Each row was made from one small tree. The marks that hang from a mark follow it in brackets, in alphabetical order. Every link used is in the known rows. Write each row's tree.
Known rows:
deridiv{laruv}: [ 2.49  1.46  0.44 -0.36 -2.88  2.94  0.17  2.40 -1.37 -0.08  2.47 -1.79
  1.27  1.07  0.03 -0.34 -1.96 -1.15  2.03 -0.59 -0.97 -1.20  3.30]
dofuga{laruv tato}: [ 1.34  3.70  1.27  0.20 -0.91  2.54  0.73  0.30  0.37 -0.29  1.30 -2.08
 -0.11 -1.89 -0.99 -0.17 -1.09  0.38  0.11 -2.04 -2.09 -0.88  0.49]
dofuga{laruv{pokurem} tato{patusol}}: [ 0.68  0.50  0.48  0.08 -0.39  0.47 -0.22 -0.65  1.52  0.02 -0.61 -2.42
 -0.84 -1.02 -1.17  0.44 -0.04 -1.71 -1.49 -0.98 -0.31  0.24  1.22]
dofuga{tato{patusol}}: [ 1.97  1.45  0.54  0.80 -0.42  2.22  1.48  1.17 -0.73 -0.96 -1.68 -1.25
 -0.60  0.11 -0.88  0.55 -1.82 -0.11  2.17  0.55 -1.10  0.94  1.26]
nudot{fenubud}: [ 2.95  4.55  1.37  1.37  0.62  1.59  0.14  1.50  0.55 -0.92  1.46  0.63
  0.42 -0.70  0.86 -0.71 -2.58  0.85  1.72  0.19 -1.29  1.49  0.89]
tato{dofuga{laruv{pokurem}} patusol{safop}}: [-0.68 -2.22 -0.20  0.20  1.11 -1.92 -1.64  1.16  0.65  1.50 -1.12  1.41
  0.10 -0.38  0.87  0.23  0.89 -0.72 -2.56 -0.23  0.19 -0.71  0.00]
kige{patusol{kavet tato}}: [-1.09 -0.50  0.36 -1.24 -1.46  3.25  1.18 -1.21 -0.16 -1.19  2.82 -0.84
 -0.23  0.78 -1.00  0.17  1.08 -1.17  2.82  0.79 -0.05 -0.02  0.55]
tato{dofuga patusol{kavet}}: [-0.49 -2.28  0.00 -0.96  0.30  0.47  1.64  1.14 -1.22 -0.62 -2.81  0.02
 -1.52  0.25  0.63  1.18 -0.75 -0.76  1.75  1.41 -0.15  0.62  0.49]
laruv{deridiv pokurem}: [ 4.50  1.92  1.70  0.29 -1.34 -0.18 -6.71  0.44  1.24  0.36  4.01 -0.19
  1.69 -0.15 -0.44 -2.66  1.00 -0.54 -0.33  0.02 -0.66  1.27  3.23]
nudot{fenubud{tato{dofuga{laruv} patusol}}}: [-1.56  3.42 -0.58  1.00  1.52 -2.30  3.84 -0.83  0.49 -0.26 -3.43 -0.47
 -1.12 -1.51  1.57  0.57 -1.58  0.71  0.12 -0.33  3.31  1.07 -0.16]
nudot{fenubud{tato{dofuga}}}: [ 0.77  4.83  0.02  0.94  1.02 -1.63  3.02 -0.04  0.29  0.26 -0.03  0.81
  1.17 -1.04  1.24  0.34 -0.62  2.68  1.66 -0.20  2.48  0.96  0.16]
tato{dofuga patusol{safop}}: [ 0.58 -0.99 -0.03  0.74  1.06 -0.19 -0.10  2.98 -1.63  0.31 -2.26  2.72
  0.60  0.91  0.95  0.40 -0.97  0.68  0.88  1.49 -0.54  0.07  0.05]
dofuga{laruv{pokurem} tato{patusol{kavet safop}}}: [-0.30 -3.65 -1.26 -0.47  0.15  0.46 -0.01 -1.43  0.80  0.23  0.56 -0.18
 -1.31  0.38 -1.59  0.48  2.18 -1.53 -3.08 -0.18 -1.26 -1.35 -2.27]
dofuga{laruv{deridiv pokurem} tato{patusol{safop}}}: [ 2.46 -0.27 -0.56  0.66 -0.27 -1.09 -4.57 -0.73  1.07  0.27  0.70  0.37
  0.66 -0.05 -1.52 -1.48  1.93 -0.18 -2.71  0.03 -0.77  0.36  0.60]
dofuga{laruv}: [ 1.18  2.98  1.86  0.53 -0.79  2.58 -0.97  1.61  0.48  0.05  1.80 -1.68
 -0.30 -1.41  0.42 -1.21 -1.94 -1.33 -0.32 -2.09 -1.84 -0.65  1.15]
fenubud{nudot tato}: [-0.18  2.09  1.01  1.93 -0.40  0.20  0.78 -0.54 -0.15  0.98  2.67 -2.53
  1.85  1.60 -1.09 -0.78 -2.14  0.94  1.89 -1.56  0.37  0.05  1.11]
nudot{fenubud{tato{dofuga patusol{kavet safop}}}}: [-1.25 -1.26 -2.41  0.70  1.73 -1.96  3.83 -0.72 -0.96 -0.42 -1.96  2.52
 -0.59  0.94  1.21  1.06  0.60  1.43  0.21  1.89  2.40  0.17 -2.93]
tato{dofuga patusol}: [ 0.48  0.37  0.95  0.15  0.47  0.14  0.57  2.51 -1.09 -0.23 -3.15  0.41
 -0.26 -0.21  1.17  0.59 -1.80 -0.11  2.20  1.02  0.20  1.22  1.73]
tato{dofuga{laruv{deridiv}}}: [ 1.98  3.25  1.49 -0.55 -0.68 -1.28 -3.53  1.01  0.04  0.37  0.00  0.09
  0.93 -2.10  0.71 -1.58  0.06  1.08  0.05 -1.19 -0.64  0.72  2.55]
patusol{kavet safop tato{dofuga{laruv{deridiv}}}}: [-0.82 -0.87 -0.28 -2.05 -0.76 -1.18 -3.19 -1.18  0.16  0.00  1.39  2.33
  1.02 -0.85  0.49 -0.29  2.77  1.22 -1.39 -0.23 -0.44 -0.31 -1.47]

Write each row's tree:
[-0.09  0.90  0.56 -0.44  0.11  0.14 -0.70  1.37 -0.35  0.62  0.93  3.04
  2.34  0.02  1.06  0.92  0.70  1.87  0.80  0.33 -0.10 -0.17 -0.94] => patusol{safop tato{dofuga}}
[-0.13 -1.52 -0.04 -0.89 -0.73  2.90 -0.78  0.20 -0.04 -0.40  3.59  1.72
  0.51  1.23  0.04  0.02  0.97 -0.26  0.04  0.56 -1.55 -0.98 -2.46] => patusol{kavet safop tato}
[ 0.02  2.98 -0.63  1.18  1.49 -2.10  3.88  0.00 -0.24 -0.50 -3.04  0.44
 -0.28 -0.33  1.47  0.69 -1.78  1.41  1.86  1.16  3.47  1.96  0.22] => nudot{fenubud{tato{dofuga patusol}}}
[ 2.89  2.21  1.72  0.01 -1.19 -0.54 -6.48 -0.14  2.04  0.91  3.55 -1.28
  0.79 -1.38 -0.29 -2.88  0.99 -1.35 -2.09 -1.50 -0.82  0.56  2.73] => dofuga{laruv{deridiv pokurem}}
[-2.57 -2.98 -0.39 -2.25 -0.06 -0.98 -1.40 -1.59  1.65  1.16  2.48  1.77
  0.86 -0.82  0.42  1.43  3.66 -0.16 -3.08 -0.93  0.08 -1.56 -2.58] => patusol{kavet safop tato{dofuga{laruv{pokurem}}}}
[-0.55 -3.75 -0.77 -0.34  0.93  0.28  0.85  1.74 -1.68  0.05 -2.05  2.65
 -0.61  1.16  0.64  0.91  0.25  0.07  0.63  1.89 -0.75 -0.49 -1.37] => tato{dofuga patusol{kavet safop}}
[-0.51 -0.79 -0.35 -0.69 -0.69  2.57  2.47 -0.97 -0.08 -1.24 -1.74 -2.71
 -2.53 -0.73 -1.07  0.81 -0.73 -1.61 -0.28 -0.59 -1.23 -0.40 -0.66] => dofuga{laruv tato{patusol{kavet}}}
[-0.20 -2.44 -0.12 -1.96 -0.24 -2.63 -3.66 -1.31  1.02  0.27 -1.58 -0.51
 -1.11 -1.08  0.22 -0.72  2.15 -1.54 -1.91  0.38  0.70  1.01  1.56] => tato{dofuga{laruv{deridiv pokurem}} patusol{kavet}}
[-1.20 -0.35  0.66 -2.36 -0.76  0.90  1.15 -0.55  0.01 -0.44  0.66  0.57
  0.33 -0.43  0.80  1.77  0.96  0.39  1.59  0.21  0.09  0.25 -0.50] => patusol{kavet tato{dofuga}}
[ 0.44 -2.15 -0.31  0.45 -0.41  2.93  0.10  0.95 -1.33 -0.04  3.34  1.21
  0.02  2.08 -1.31 -0.98  1.08 -0.37  1.40  1.29 -2.05 -1.77 -0.67] => kige{patusol{kavet safop}}
[-2.53 -1.34 -0.17 -2.02 -0.10  0.40  0.55 -0.46  0.20  0.21  0.98  1.89
  0.44 -0.74  0.89  1.37  1.81  0.50 -1.27 -0.93 -0.71 -1.70 -2.71] => patusol{kavet safop tato{dofuga{laruv}}}
[-0.58 -2.32 -1.11 -0.15  0.00  2.14  1.59 -0.03 -0.65 -0.73 -0.95 -0.42
 -1.77  0.27 -1.21  0.49 -0.01 -0.75 -1.31  0.00 -2.09 -1.62 -2.52] => dofuga{laruv tato{patusol{kavet safop}}}
[-1.25  0.37  0.41  2.33  0.09 -0.55  1.42 -0.39 -0.48  0.08 -0.31 -2.91
  0.36  2.34 -0.77 -0.41 -2.93 -0.27  2.11 -0.30  1.30  0.74  1.35] => fenubud{nudot tato{patusol}}
[ 1.23 -0.07 -0.39 -0.93 -1.07  1.03 -1.34 -1.62 -0.10 -1.58 -1.50 -2.16
 -1.82 -0.91 -1.35 -0.81  0.42 -0.88 -0.39  0.17 -1.19  0.68  0.83] => dofuga{laruv{deridiv} tato{patusol{kavet}}}
[-1.98 -3.38 -0.66 -0.69  0.82 -0.06  1.00  1.05 -1.15  0.12 -2.43  1.34
 -1.42 -0.13  0.87  0.85  0.09 -0.72 -1.15  0.20 -1.03 -1.28 -1.72] => tato{dofuga{laruv} patusol{kavet safop}}
[-1.29 -1.07 -0.50  3.03  0.62 -0.85  0.74  0.27 -1.05  0.73  0.48 -0.72
  1.22  3.28 -0.86 -0.55 -2.06  0.46  0.99  0.04  0.81 -0.21 -0.64] => fenubud{nudot tato{patusol{safop}}}
[ 1.04  1.79 -1.17  2.92  1.31 -0.30  2.16  0.67 -0.32 -0.43 -0.15  1.67
 -0.02  1.41  0.80 -0.77 -1.44  0.46  0.39  1.44  1.69  0.55 -1.58] => nudot{fenubud{tato{patusol{safop}}}}
[ 0.32  1.99  1.18 -1.81 -0.94 -2.84 -4.95 -1.59  2.43  0.87  1.73  0.22
  1.91 -2.19  0.54 -0.48  2.64  0.25 -1.60 -1.27  1.27  1.32  2.13] => patusol{tato{dofuga{laruv{deridiv pokurem}}}}
[-3.51 -0.92 -0.03  0.83  1.00 -4.28  0.54 -2.35  1.20  1.68 -1.42 -2.86
  0.68  0.45 -0.65  0.79 -0.19 -0.15 -1.09 -1.91  3.05  0.30  1.40] => fenubud{nudot tato{dofuga{laruv{pokurem}} patusol}}
[-2.55  0.59 -1.55 -0.15  1.24 -1.79  4.69 -1.98  0.34 -0.70 -3.28 -0.87
 -2.12 -0.95  1.28  1.12 -0.57  0.00 -0.30 -0.01  3.10  0.52 -1.52] => nudot{fenubud{tato{dofuga{laruv} patusol{kavet}}}}
[-3.29 -4.26 -1.54  0.94  1.41 -2.39  2.52 -1.22 -1.63  0.87 -1.41  0.40
  0.53  2.80 -0.78  1.27 -0.03  1.47  0.72  0.62  1.36 -0.74 -1.74] => fenubud{nudot tato{dofuga patusol{kavet safop}}}
[ 1.22 -1.52 -1.19 -0.17 -0.54  0.61 -1.93 -0.71 -0.63 -0.94 -0.57  0.25
 -1.06  0.20 -1.38 -0.92  1.17 -0.09 -1.53  0.46 -1.86 -0.40 -1.03] => dofuga{laruv{deridiv} tato{patusol{kavet safop}}}
